Each row was made from one small tree. The marks that hang from a mark follow it in brackets, in the order of their numbers. Every link used is in the known rows. Write each row's tree.
Known rows
z616[z31[z36] z208]: [ -1.4   6.9  -0.2  12.2   0.7  -1.6  -2.4 -19.8  -6.0  33.8 -29.2 -19.7
  33.3 -35.2  -9.4   3.6  -1.4  24.9  16.7  -5.4  -0.5  -9.8   9.0]
z36[z31 z208 z405[z616]]: [-28.0  50.0  26.3 -13.5 -13.9  -4.3   4.6  -0.9  25.2  16.9 -37.3   7.8
 -43.3   5.9  -3.4 -25.0 -26.7  -8.9   3.8 -14.4  27.9  -1.9  88.0]
z323[z265]: [ -2.9   1.1  14.6   5.5  -3.3  -5.4  18.0  17.8  14.2 -28.7  -1.6   9.5
  17.3  -1.8 -12.6  -1.4   0.6  -4.7  -5.2  -9.7  17.3  17.4  -5.5]
z31[z36[z265 z405]]: [  2.3  24.3  14.7  -1.4 -12.1   9.9  22.5 -13.5   5.3  14.6 -27.3 -30.3
  -4.7   2.4  16.0 -11.7 -33.7  17.8  19.9   9.8 -15.0   8.0  46.0]
z155[z323[z265]]: [ -2.7  22.2   7.5   9.7   4.2  -4.8  20.2  30.5  10.2 -27.5   3.4 -11.9
   7.7   6.2 -12.4   5.9  -3.2 -18.8  14.8  -1.1   5.1  -6.3 -13.8]
z616[z31 z208]: [ -8.5   3.8   8.5   2.6  10.1  -9.1 -10.1 -13.0  -5.6  31.4 -33.5  -0.8
  23.5 -27.7  -1.8  -2.6   9.5   5.9   6.1  -3.0  -1.2 -16.3   5.9]
z265[z616]: [  5.2  -2.0  -2.1  12.6  -7.0   9.8  -8.8  16.3   4.8  -1.2  -3.9   5.5
 -12.9  -4.9  17.5  -3.8   2.7  -2.9  -5.5  18.2   1.3  -2.1   9.9]
z31[z36]: [  6.7   1.9  -8.9   9.4  -9.6   6.0   5.9  -7.9  -0.4   1.6   5.6 -19.4
  10.7  -8.3  -5.0   4.7 -10.0  17.7  12.0  -2.6   1.4   7.0   2.0]
z405[z616[z31 z208[z36] z265[z323]]]: [ -2.0  -2.5  27.3   6.6 -11.1 -12.7   8.1 -11.7  -0.8  29.1 -68.8 -24.1
  48.0  -7.0  -2.7  -9.5 -21.0  21.7   2.3  -2.0  11.9 -35.7  34.4]
z31[z36[z405] z616[z265[z323]]]: [ 13.2  15.6  36.8  12.8   7.3  19.6  21.0 -20.3 -23.7  -0.3 -23.4 -41.2
  16.3   5.0   7.6 -18.8 -35.8  27.1  24.9  20.8  15.0 -15.5  48.0]
z616[z31[z36[z405]] z208 z265]: [ -1.3  32.4  26.5   9.6   8.6   2.7   5.6 -33.3 -18.5  33.5 -53.2 -43.5
  35.1 -44.9  -0.2 -11.8 -19.5  29.8  14.4  20.3 -13.6 -18.3  49.8]
z208[z36[z31 z265 z405]]: [  3.1  27.9  47.0 -15.7 -25.8   7.7  34.9  -0.7  19.3  16.7 -78.4 -13.2
 -30.3  -6.4  31.6 -19.0 -32.6  18.4   2.2  -8.1 -21.0  19.9  64.9]
z36[z31]: [  4.9  15.5  27.5  -0.5  -0.6   2.5   0.0  -0.5  14.6   4.9 -17.6   5.1
 -21.1 -14.6   0.0  -3.4  -2.0   8.3  -0.4  -1.9   0.7   1.3  11.7]
z208[z36[z31 z265 z405[z616]]]: [  4.0  31.4  39.8 -18.3 -35.2  -3.9  32.2  -8.3  41.3  18.8 -78.2   1.0
 -42.5  15.3  21.8 -25.7 -46.1  18.0  11.9 -21.6   2.5   8.2  85.7]
z31[z36[z208 z265[z323] z405] z616]: [-16.0  22.4  33.1  -4.2  -6.2  21.8  28.0  -1.2  -7.1  25.6 -32.0 -34.7
   5.8  29.1  22.7 -24.3 -38.0   2.5  30.6  -0.3  15.3  -0.9  73.3]
z323[z265[z616]]: [  3.0  -0.4  11.9  17.5 -11.0   5.5   8.8  32.1  17.9 -28.7  -4.7  15.1
   4.4  -7.0   4.3  -5.8   3.2  -7.8  -8.6   6.2  17.6  14.6   3.8]
z616[z31[z36[z405]] z265]: [ -0.1  25.9  25.7  -7.5  15.8  -0.7   7.8 -25.1 -16.3  20.8 -37.3 -33.3
  17.3 -30.1   5.5  -8.4 -16.1  29.0  18.4  19.4 -25.0 -11.9  36.5]
z31[z36 z616[z208 z265[z323[z155]]]]: [ 18.9   9.7  28.3  55.5   0.1  27.6  19.6 -13.4   0.5  23.1  -1.9 -23.9
  59.7   0.0 -12.2  -3.8 -29.1  18.1  25.9   8.0  28.7 -16.9  28.5]
z405[z616[z208 z265[z323]]]: [  1.4   9.2  22.3  27.4  -4.4  -4.3  -3.4 -11.1   6.6   9.5 -21.9 -25.7
  35.6   6.7 -16.1 -10.2 -25.3   6.5  -4.2  20.5  31.3 -40.1  33.7]
z265[z323[z155] z616[z31[z36] z208]]: [ -1.8  15.1   3.8  58.4  -1.4  25.7  -5.4  26.4  -1.3  28.8  -8.6  -3.2
  48.0 -21.3   2.1   3.4  -9.2  12.5  19.7  24.5   9.4 -11.7  12.5]
z208[z36[z265 z405]]: [ -1.2  11.4  20.1 -15.6 -23.0   6.5  35.4  -1.2   3.7  10.9 -59.3 -17.5
  -9.3   7.3  33.1 -15.5 -32.0   9.2   1.5  -5.6 -22.8  17.3  53.5]
z323[z155 z265]: [ -3.6  12.6  11.9  27.9  -2.4   4.7  25.0  29.9  28.1 -22.6  20.9  32.7
  28.1   5.8 -18.4   3.1  -4.1 -14.8   3.9 -14.1  18.3  26.5  -4.2]
z208[z36[z31 z405[z616]]]: [  0.9  32.4  23.9  -8.6 -33.9  -2.4  23.3  -5.7  25.9   1.6 -63.8   5.0
 -44.3   0.1   5.6 -22.8 -34.4  19.3   3.5 -24.2  20.4  10.0  73.8]
z323[z155 z265[z616[z31[z36]]]]: [  3.3  12.3   8.7  36.1  -2.4  11.0  15.8  34.1  27.3  -3.4   4.5  27.8
  31.3 -17.1  -5.2   6.6   0.0   6.4  22.1  -3.2   6.7  21.6   0.9]
z208[z36[z31 z265[z323] z405]]: [ -2.7  25.7  54.8  -7.1 -19.4  15.6  35.7  16.2   5.8   7.4 -75.2 -25.2
 -13.7   4.2  31.9 -18.0 -38.1  17.0   0.3   9.1 -13.5  10.1  58.4]
z323[z155 z265[z616]]: [  3.2  11.0  10.0  41.6 -10.5  14.9  16.2  46.1  32.0 -24.1  17.2  38.0
  16.1   0.8  -1.4  -1.1  -1.6 -16.9  -1.7   2.9  19.0  24.5   5.7]

Which tree is each row?
[  7.2   4.5  14.3  21.1 -16.9  10.6  -2.2   4.1  19.3  28.6 -34.1  -9.1
   4.8  -7.2  27.4  -9.5 -11.1  -2.0  -2.9  20.7  -4.1 -13.2  34.2]
z36[z265[z616[z208]]]
[  0.9  10.0  21.5  20.3   4.4  -8.3  -4.4 -23.2   0.4  31.1 -35.2 -35.8
  52.6 -12.3 -18.1  -4.5 -24.3  29.5  19.4  14.0  17.9 -44.7  28.1]
z405[z616[z31[z36] z208 z265[z323]]]
[  5.7  38.5  12.9  24.4 -17.7   0.8   9.6 -37.8   7.8  17.6 -36.9 -38.5
  14.3 -14.6 -15.5 -19.7 -45.4  25.3  11.8  10.8  23.8 -22.7  75.2]
z31[z36[z405[z616[z208 z265]]]]
[ 13.2   7.7  36.7  45.1   9.2  20.8  13.7  -5.0  -0.6  20.4  -6.3  -4.4
  50.2   7.8  -6.4  -9.6 -20.1  -1.3  14.6  11.2  26.0 -22.6  25.1]
z31[z616[z208 z265[z323[z155]]]]
[  5.4  -2.9  14.2   3.9 -33.8   3.8  26.0  -6.8  14.0  30.4 -58.6 -21.9
  23.6  -4.5  20.3  -5.2 -20.3  10.8  -3.6 -15.7 -10.8   6.6  32.1]
z616[z208[z36[z265]]]
[-31.4  27.3  28.6   4.8  -8.2  22.4   8.2  37.1  -3.4  16.9 -36.3 -20.3
  -4.8  19.4  41.9 -23.5 -23.2 -20.8  -5.6  40.4  -5.8  -6.5  68.3]
z36[z208 z265[z323 z616] z405]
[ 13.0  19.2  41.9  21.4 -19.1  12.5  -1.9   3.6  34.0  33.2 -52.8  -4.7
 -15.0 -21.3  26.2 -13.9 -12.6   6.3  -3.6  17.4  -3.3  -9.7  46.3]
z36[z31 z265[z616[z208]]]
[  1.9  22.9   6.4  21.6  -3.8   3.6  12.2  45.2  13.6 -27.6  -0.8  -7.1
  -6.3   2.0   5.1  -0.1  -2.0 -20.3   9.0  17.0   7.1  -8.7  -3.7]
z155[z323[z265[z616]]]
[ -2.3   3.9   7.7  40.7  -8.9  19.2 -12.6  24.8 -10.1   1.2 -18.7 -16.4
  20.6 -10.4  11.1  -7.6  -5.9  -1.9 -12.8  35.5  19.8 -17.1  15.7]
z265[z323 z616[z208]]
[ -2.5   6.0  30.9  30.7   0.7   9.3  18.8  10.4  -9.0  32.6 -44.4 -14.0
  72.3 -19.0   3.0   4.3 -12.4  12.0   2.2   8.7 -12.5 -13.5  16.9]
z616[z31 z208[z36] z265[z323[z155]]]
[  5.2  25.3  53.3   7.1 -27.8  25.3  26.3  30.8  10.7   6.6 -77.9 -18.6
 -27.0  -2.2  49.5 -23.0 -35.1  15.2  -4.4  26.6 -13.6   8.1  68.6]
z208[z36[z31 z265[z323 z616] z405]]
[  7.8  14.1  33.7   4.0  -2.7  19.6  28.6  -9.0  -4.6   9.5 -32.7 -29.8
  -0.6  26.6  19.3 -21.9 -39.7  19.3  36.4   5.6  11.6  -4.6  52.2]
z31[z36[z265[z323] z405] z616]
[ -6.4   2.1  -0.2  -3.3  -9.6  11.5  13.0 -12.9   2.3  25.6  -1.9 -10.1
   6.6   7.6   1.3  -7.5  -8.6   5.7  26.1 -31.4  22.0   5.9  34.3]
z31[z36[z208] z616]
[ 15.1  19.3  68.9  -2.3  -6.4  18.1  33.9  -8.1  -9.6   0.4 -75.7 -25.1
  -9.7  -4.1  23.7 -26.1 -33.1  27.1   6.4   3.2   9.1  -2.5  66.5]
z208[z36[z31[z616[z265[z323]]] z405]]
[ 11.2  14.4  34.6   2.7 -44.7  -6.3  23.3 -15.1  49.5  36.0 -78.0  -4.1
 -10.8   2.1   7.1 -14.2 -33.8  18.4   4.8 -31.8  13.9  -5.2  63.3]
z405[z616[z208[z36[z31 z265]]]]
[  0.9  34.4   9.7  15.0 -28.7   1.1  16.1 -28.5  27.5  26.3 -44.0 -25.4
  -1.9   7.6  -2.3 -21.4 -50.4  18.7  22.2  -3.8  20.2 -11.5  79.3]
z31[z36[z265 z405[z616[z208]]]]
[  3.3  31.6  52.0   0.8 -20.9   2.6  24.6  -1.8   9.3  -2.7 -69.0 -23.7
 -12.2   1.2   6.4 -22.3 -45.5  23.5  -3.7   9.6  14.7 -12.0  73.9]
z208[z36[z31 z405[z616[z265[z323]]]]]
[ -5.0  46.7  27.7  14.2 -17.9  -3.4   1.6 -17.5  25.0  13.4 -52.2   1.9
 -32.2 -11.5 -11.6 -27.1 -31.9  10.9   3.4  -5.9  39.3 -12.2  79.1]
z36[z31 z405[z616[z208]]]
[-33.2  34.1   5.0 -16.5   6.2   3.7   5.8  -4.2 -15.5  31.3 -30.6 -20.3
   8.0 -18.8   7.6  -9.5 -10.1   5.4  18.9  -5.3  -9.0   4.3  51.4]
z616[z31[z36[z208 z405]]]
[ -5.4   8.5  34.0  17.6  31.0   5.4   2.5  14.4  -6.7  19.6  -2.3   4.0
  50.5  -1.6  -2.0   4.2  -2.7   0.3  12.7  26.8 -18.0 -20.9  -4.4]
z616[z31 z265[z323[z155]]]
[  3.6  33.3  27.8  22.7 -36.7  21.8  14.0   9.1   5.1  12.6 -82.8 -13.0
 -26.9 -39.9  27.1 -23.4 -23.1  16.2 -15.7   6.6   7.9  12.9  77.3]
z265[z616[z208[z36[z31 z405]]]]
[ -8.4  24.4   6.9  -8.8   9.7   0.9   5.5 -12.3 -15.8  14.5 -30.2 -17.4
   0.5 -21.4   3.9  -8.9 -11.6  23.4  23.2   2.9 -12.2   1.4  31.3]
z616[z31[z36[z405]]]
[  2.2   2.7  21.8   8.4   3.1  -6.4  -0.4  -3.6   7.8  -3.6  -6.6 -16.9
  19.4  23.1  -8.9  -6.0 -23.2   4.5   2.1  20.3  20.0 -34.9  19.4]
z405[z616[z265[z323]]]
[-16.7  31.6  30.8   5.2  10.7  -3.3  15.3  13.9  24.6  24.7 -27.2  22.5
   3.8  37.2   7.6 -17.8 -33.8  -7.9  33.2   7.8   3.5 -18.8  53.7]
z36[z265[z323[z155]] z405[z616[z31]]]
[-24.1  45.4  48.2 -20.5  -6.6   8.2  15.9   5.3  19.3  32.2 -50.6 -10.1
 -28.2  -2.1  24.0 -22.7 -23.2 -11.7   0.8   0.6 -11.8   6.2  78.7]
z36[z31 z208 z265 z405]
[  3.2  13.3  18.6  25.6  11.3  -1.9   6.3  -1.9  15.5  22.8   3.4  -4.0
  46.3  10.7 -17.0   3.0 -26.7  17.5  33.7   8.9   6.1 -28.2  16.2]
z405[z616[z31[z36] z265[z323[z155]]]]
[-29.2  13.3  26.0  14.5   9.3  15.5   1.3  48.2  15.0  46.0 -13.9  16.1
  28.9  19.3  31.7  -4.4  -2.1 -27.7  14.2  21.3 -18.8 -10.0  30.8]
z36[z208 z265[z323[z155] z616[z31]]]
[ 14.2 -10.0  38.3   4.6  15.9   8.6   9.1  -9.2 -11.6   2.6 -13.0 -16.4
  22.3  15.5   5.0 -10.4 -10.6   9.4  12.5  13.4  13.2 -25.3  11.6]
z31[z616[z265[z323]]]
[ -2.3  18.3  12.1  20.2 -16.3  -1.5  20.0  38.5   6.4   3.2 -61.6 -13.8
  22.0 -27.7  11.6  -1.1   1.2  -3.0   9.4  -4.6  -0.1  -8.6  10.4]
z155[z323[z265[z616[z31 z208[z36]]]]]
[ -4.7  14.1  52.7 -23.7  -5.3   6.5  16.5  -8.6  32.7  44.8 -39.9   8.5
 -23.9  15.4  22.2 -18.7 -10.8  -6.8  20.6 -28.7   5.4  -1.4  54.2]
z36[z31[z616] z208 z265]
[ 11.5   4.8  40.3 -15.1 -27.5   3.7  28.4   0.2  28.5  22.2 -60.2  -7.8
 -13.0  -5.0  25.0  -4.2 -19.4  17.6   0.7 -17.8 -20.9  15.2  31.8]
z208[z36[z31 z265]]
[  1.5   9.4  25.8  31.5  13.8  16.5   9.7  17.0  -2.3   2.3  16.0  -6.7
  43.4   9.0  -4.3   4.9 -15.6  -5.5   0.2  30.1  -4.4 -12.2   1.2]
z616[z265[z323[z155]]]
[ -0.1  15.5  25.5  50.1   7.4  18.7   6.9   9.3  -3.1  14.7   0.2 -16.0
  60.0  -6.4  -9.8  -0.3 -17.9  -2.8  -3.8  30.2   8.4 -19.0  13.8]
z616[z208 z265[z323[z155]]]
[  0.1   6.8  28.9  27.2   6.3   9.1  -0.9  -3.6 -17.1   9.3 -20.4 -40.6
  49.1 -13.3  -4.4  -3.9 -14.0   6.3 -13.6  33.5   7.0 -28.1  13.4]
z616[z208 z265[z323]]
[-24.9  10.1  -3.3 -14.7   3.9  -2.4   0.8  -2.9  -5.6  37.8 -14.5 -15.0
  24.5 -15.7   1.5   3.3   4.3   6.4  17.6 -15.0 -11.2  -0.4  15.7]
z616[z31[z36[z208]]]
